Known rows, with every way that one mark hangs from another:
zaresu(musor(dula(karez repeb(taloram) zerov(zeror(metos))))): [ 0.46 -0.88  1.69 -1.37  0.30 -1.60 -3.87 -1.33  5.69 -1.26  2.95  3.09
  1.19  0.88 -0.84  4.68  0.88 -1.84 -1.41  0.72 -0.13  2.73  2.24]
zerov(zeror(metos)): [-2.49  2.91  0.29 -0.25 -1.53 -0.26 -1.39 -1.98  1.13 -0.73 -0.37  2.19
  4.58  2.45  0.00  1.56  0.73  0.96 -1.36  0.77  1.37  2.25 -1.36]
karez(dula(musor repeb(taloram) zerov)): [ 0.88  1.13  1.50  0.31  0.23 -1.58 -2.24  2.53  3.34 -1.79 -1.40  0.79
  0.52  1.63 -1.26  2.68  0.02 -0.40  1.36  3.79 -0.06 -0.19  1.66]
zerov(dula(musor)): [-0.33  1.94  1.28  0.59 -0.65  0.23 -1.04  1.23  1.85 -0.63 -1.64  1.68
  4.08  1.51  0.65  1.78  1.49  1.32  0.11  1.95  0.77  0.79  0.42]
dula(karez musor zerov): [ 0.66  1.26  2.07 -0.41 -0.08 -0.96 -2.63  0.89  1.55 -1.66 -2.20  0.53
  3.14  0.92  0.56  2.64  1.70 -1.50  0.58  3.03 -0.10  0.52  2.37]
repeb(taloram): [-1.27  3.14 -0.43  0.33 -0.60  0.65 -2.08 -0.82  0.16 -0.08 -0.96  2.12
  3.73  1.26 -0.39  1.26 -0.15  1.26 -0.57  1.58  1.21  0.86 -2.48]
taloram(repeb(dula(musor))): [-1.76  1.96  0.44  0.86 -1.54  0.11 -0.98 -0.61  1.20 -2.00 -2.33  2.08
  4.04  2.37  0.55  0.97  0.26  1.40 -0.66  3.31  0.96  1.68 -0.61]
taloram(repeb(dula(zerov))): [-2.61  2.93  0.23 -0.53 -1.46 -0.57 -1.69 -1.53  1.80 -2.76 -0.78  1.98
  3.52  2.05 -0.13  1.55  0.60  0.84 -0.88  2.89  1.30  2.20 -1.19]
dula(karez musor(zaresu) repeb(taloram) zerov(zeror(metos))): [ 1.52 -0.43  2.32 -1.60  0.22 -1.41 -3.16  0.14  2.59 -1.71  0.91  1.37
  1.65  3.25 -0.74  3.12 -1.25 -2.20  1.03 -0.31  0.45  0.53  4.18]
zeror(metos zerov(dula(karez musor(zaresu) repeb(taloram)))): [ 1.14 -0.28  3.78 -0.93 -0.31  0.10 -1.85  0.36  4.29 -0.56  1.11  1.72
  3.22  2.19 -0.47  2.20  1.41 -1.13  0.87 -0.52  0.45  0.62  3.50]
zaresu(musor): [-1.21  2.22  0.59  0.18 -1.52 -0.06 -3.70 -0.20  1.19 -0.47 -2.19  2.75
  3.46  0.01  0.70  1.53  1.27  2.03 -0.14  0.96  0.51  1.80 -0.81]
zeror(zerov(dula)): [-1.95  3.34  1.09 -0.09 -0.93  0.35 -0.98 -0.51  2.69 -0.74  0.01  1.84
  4.03  0.85 -0.41  1.58  2.93  1.08 -0.22  0.87  1.12  1.70 -1.14]
taloram(repeb(dula(karez musor zerov))): [-0.78  0.82  1.59 -0.39 -0.42 -1.01 -1.55 -0.34  2.34 -3.00 -1.20  1.34
  3.19  2.02  0.35  2.44  0.93 -0.83 -0.37  3.83  0.43  1.44  1.65]
dula(karez zerov(zeror)): [-0.88  2.05  0.42 -1.19  0.39 -1.50 -1.92 -0.69  1.01 -2.29  0.47  1.41
  2.69  1.87 -0.50  3.19  1.20 -1.21 -0.29  1.29  0.84  1.34  0.70]
metos(zeror(zerov(dula))): [-2.05  4.60  0.48 -0.54 -1.30  0.79  0.75 -1.42  3.40 -0.83  0.14  2.66
  4.25  0.83 -0.67  0.99  2.63  1.32 -0.76  1.69  0.10  1.92 -0.74]
metos(zeror(zerov)): [-2.03  5.05  0.17 -0.22 -1.88  0.69 -0.31 -2.08  2.02 -0.79 -1.51  2.27
  4.13  0.63 -0.55  0.38  2.05  0.81 -0.56  2.33 -0.21  1.83 -1.06]
zerov(dula(repeb) zeror): [-1.18  1.91  0.20 -0.15 -0.58 -0.71 -0.02  0.51  1.25 -2.36  0.87  2.48
  2.93  2.92 -0.84  2.44  0.99  0.65  0.06  0.06  1.48  1.58  0.39]
dula(karez musor repeb): [ 1.00  0.41  2.28  0.52 -0.78 -0.62 -1.48  1.50  0.54 -1.94 -2.82  1.11
  3.54  1.64  0.48  2.02  1.90 -1.48  0.94  2.72 -0.06  0.41  3.01]
taloram(repeb(dula(karez musor(zaresu) zerov(zeror(metos))))): [-0.93  0.14  2.12 -1.69 -0.61 -1.36 -2.17 -1.73  3.04 -2.67  0.90  1.95
  3.21  3.86  0.22  2.60 -0.18 -0.62 -0.71  0.80  0.88  1.85  2.69]
penos(dula(musor(zaresu) repeb zerov(zeror))): [ 0.85  1.21  0.84 -0.93  0.25 -1.84 -3.00 -0.31  2.28 -1.44 -1.01  1.22
  0.81  3.39 -1.00  3.08  0.78 -0.28  1.27 -0.55  0.06  0.85  4.05]
musor(dula(karez repeb zerov) zaresu): [ 1.60  0.73  3.19 -1.34 -0.61 -1.10 -3.58 -0.12  2.51 -1.54  0.17  1.56
  3.16  1.24  0.42  3.05  3.54 -1.92 -0.12  1.09 -0.24  0.63  3.40]
repeb(dula(karez zerov(zeror)) taloram): [-0.91  1.36 -1.28 -1.18  1.73 -0.26 -0.81 -1.32  2.75 -2.74  2.56  2.18
  2.29  1.75 -1.53  3.00 -0.97 -0.23 -0.59  2.45  1.28  2.35 -1.20]
musor(zaresu): [-0.75  3.16  1.10 -0.36 -1.65  0.37 -3.05 -0.53 -0.53 -0.22 -1.87  2.01
  4.61  1.75  0.74  0.67  1.38  1.74  0.16 -0.08  1.08  0.43 -0.54]

Rows:
[-0.68  0.37  1.91 -0.39  0.06 -0.61 -0.27 -0.18  3.04 -1.00  0.89  2.01
  4.33  2.69  0.38  3.08  1.63 -0.21 -1.01  1.03  0.87  1.58  1.70] | zerov(dula(karez musor) zeror(metos))
[ 1.79 -0.26  3.31 -0.41 -0.35 -0.36 -1.51  2.16  1.39 -1.52 -0.80  1.74
  3.67  2.40  0.72  2.28  2.23 -0.39  1.32  0.19  0.34 -0.18  4.25] | zerov(dula(karez musor(zaresu) repeb))
[ 1.20  0.68  2.89 -0.38 -0.97 -0.28 -2.73 -0.29  1.36 -0.85 -0.19  2.25
  4.26  1.49  0.72  2.34  3.81 -0.89 -0.63  0.77 -0.10  0.61  2.37] | musor(dula(karez repeb) zaresu)
[ 0.91  2.38  1.42 -0.58 -0.64  0.79 -0.48  0.35  3.67 -0.76  0.41  2.59
  2.10  1.95 -1.22  1.03 -0.07  0.50  1.26  0.12 -0.27  0.43  2.51] | metos(zeror(zerov(dula(musor(zaresu) repeb(taloram)))))
[-0.30  0.60  1.95 -0.21 -0.93 -0.07 -1.79 -0.52  0.68 -1.81 -1.31  2.18
  4.31  2.79  1.00  1.30  0.99  0.71 -0.33  1.58  0.66  0.77  1.49] | taloram(repeb(dula(karez musor(zaresu))))
[-0.40  2.41  0.94 -0.88  0.02  0.37  1.28 -0.75  3.61 -1.55  1.94  2.85
  2.95  1.25 -1.73  2.05  1.79 -0.82 -0.30  1.58 -0.17  1.36  1.09] | metos(zeror(zerov(dula(karez repeb(taloram)))))
[-0.12  1.13  2.51 -1.96 -0.33 -1.15 -3.44 -2.38  3.68 -0.58  2.11  2.05
  3.85  2.03  0.37  3.46  2.68 -1.18 -1.85  0.01  0.31  1.74  1.90] | musor(dula(karez zerov(zeror(metos))) zaresu)
[-0.20  1.56  2.36 -1.02 -0.54 -1.86 -3.08  0.55  3.81 -0.92 -0.38  1.14
  2.08  2.86 -0.19  2.47  0.78  0.76  0.36  1.15  0.32  0.56  2.09] | karez(dula(musor(zaresu) zerov(zeror(metos))))
[ 1.49 -0.42  2.22 -0.66  0.31 -0.96 -1.02  1.73  1.36 -2.13  0.73  2.04
  2.59  3.40 -0.06  2.93  1.12 -0.53  1.19 -0.99  0.67  0.21  4.13] | zerov(dula(karez musor(zaresu) repeb) zeror)
[-1.31  1.51  1.12  0.02 -0.72 -0.21 -0.57 -0.15  3.00 -0.73  0.15  2.07
  4.05  2.76  0.27  2.33  0.59  1.07 -0.78  0.85  1.17  1.86  0.46] | zerov(dula(musor) zeror(metos))
[ 0.36  1.13  1.84  0.65 -1.01 -0.21 -0.78  2.09  1.84 -1.71 -1.82  1.61
  3.35  1.98  0.26  1.88  1.42  0.35  0.98  1.86  0.60  0.73  2.08] | zerov(dula(musor repeb))
[-0.31  0.43  1.15 -1.27  0.16 -1.46 -2.08 -0.71  1.87 -3.12  0.65  1.90
  2.19  3.58 -0.14  2.73 -0.41 -0.48  0.08  0.76  0.83  1.17  2.53] | taloram(repeb(dula(karez musor(zaresu) zerov(zeror))))
[ 1.34  0.92  1.90  0.54 -0.29 -0.64 -2.49  2.33  1.75 -0.58 -1.54  1.66
  1.64  2.43 -0.64  1.58  0.03  1.17  1.45  1.55  0.22 -0.91  1.50] | karez(dula(musor(zaresu) repeb(taloram)))
[ 0.55  1.40  2.34  0.32 -0.66 -1.97 -2.04  2.70  3.19 -2.38 -2.67  0.46
  1.37  1.55 -0.47  2.48  1.77 -0.52  1.46  4.09 -0.29  0.10  2.69] | karez(dula(musor repeb zerov))
[ 1.08  0.61  2.72 -0.48  0.00  0.05 -1.84  1.28  1.31 -0.43 -0.62  1.79
  4.35  1.86  1.12  2.16  2.28  0.61  0.50  0.17  0.55 -0.17  2.54] | zerov(dula(karez musor(zaresu)))
[-1.11  0.64  0.46 -0.61  0.35 -1.61 -0.88 -0.76  2.22 -3.54  0.34  1.66
  2.17  3.04 -0.44  3.12 -0.16 -0.99 -0.54  2.68  0.76  1.86  1.58] | taloram(repeb(dula(karez musor zerov(zeror))))
[-0.13  1.20  0.98 -1.12  0.05 -1.96 -1.58  0.14  1.13 -3.33  0.31  1.34
  1.98  2.34 -0.97  3.26  1.18 -2.16  0.56  1.22  0.63  1.29  2.39] | dula(karez repeb zerov(zeror))
[-0.02  1.24  1.17  0.35  0.46 -0.44 -1.51 -0.95  1.61  0.29 -2.35  1.32
  3.89  1.51  0.31  2.65  3.42  0.09 -0.83  2.42 -0.27  0.88  1.59] | penos(dula(karez musor))
[-1.17  1.11  3.40 -0.79 -1.31 -0.32 -0.36 -0.51  3.99 -1.64  0.76  1.75
  4.60  1.53 -0.33  2.22  4.06 -1.21 -0.32  1.01  0.71  2.02  1.91] | zeror(metos zerov(dula(karez repeb)))
[ 1.51  0.33  1.27 -1.54  1.00 -1.31 -3.24 -0.79  2.69 -1.48  2.94  2.26
  1.28  2.33 -1.15  3.93  0.66 -1.98 -0.38 -0.33  0.32  0.76  2.41] | musor(dula(karez repeb(taloram) zerov(zeror)) zaresu)
[-0.88  2.15 -1.21 -0.81  1.05 -1.48 -1.84 -1.76  2.47 -1.29  1.06  1.90
  0.55  2.87 -2.49  3.48 -0.08 -0.30 -0.23  0.44  0.78  1.71  0.50] | penos(dula(repeb(taloram) zerov(zeror)))
[ 2.12 -0.14  1.33 -1.25  1.00 -1.50 -3.10  1.04  1.32 -2.26  0.70  1.30
  0.60  3.00 -1.08  3.25 -1.45 -2.06  1.77 -0.30  0.36 -0.09  3.99] | dula(karez musor(zaresu) repeb(taloram) zerov(zeror))
[ 1.40  0.37  1.06 -1.07  1.09  0.38 -2.76  0.33  2.90 -1.69  0.15  1.51
  2.76  1.35 -0.09  2.04 -0.69 -0.04  0.86  2.35  0.47  0.80  1.43] | repeb(dula(karez musor(zaresu) zerov) taloram)
[ 1.02 -0.60  0.74 -1.02  1.08 -1.72 -3.78 -0.37  4.42 -1.64  2.72  3.00
  0.16  0.62 -1.19  4.77  0.65 -1.67 -0.66  0.74 -0.25  2.09  2.11] | zaresu(musor(dula(karez repeb(taloram) zerov(zeror))))
[ 0.72  0.72  1.03 -0.37 -0.45 -0.80 -4.65 -0.06  4.43 -0.80  0.43  2.76
  0.94 -0.29 -0.56  3.39  0.68 -0.35 -0.32  1.60 -0.21  1.90  0.96] | zaresu(musor(dula(repeb(taloram) zerov)))
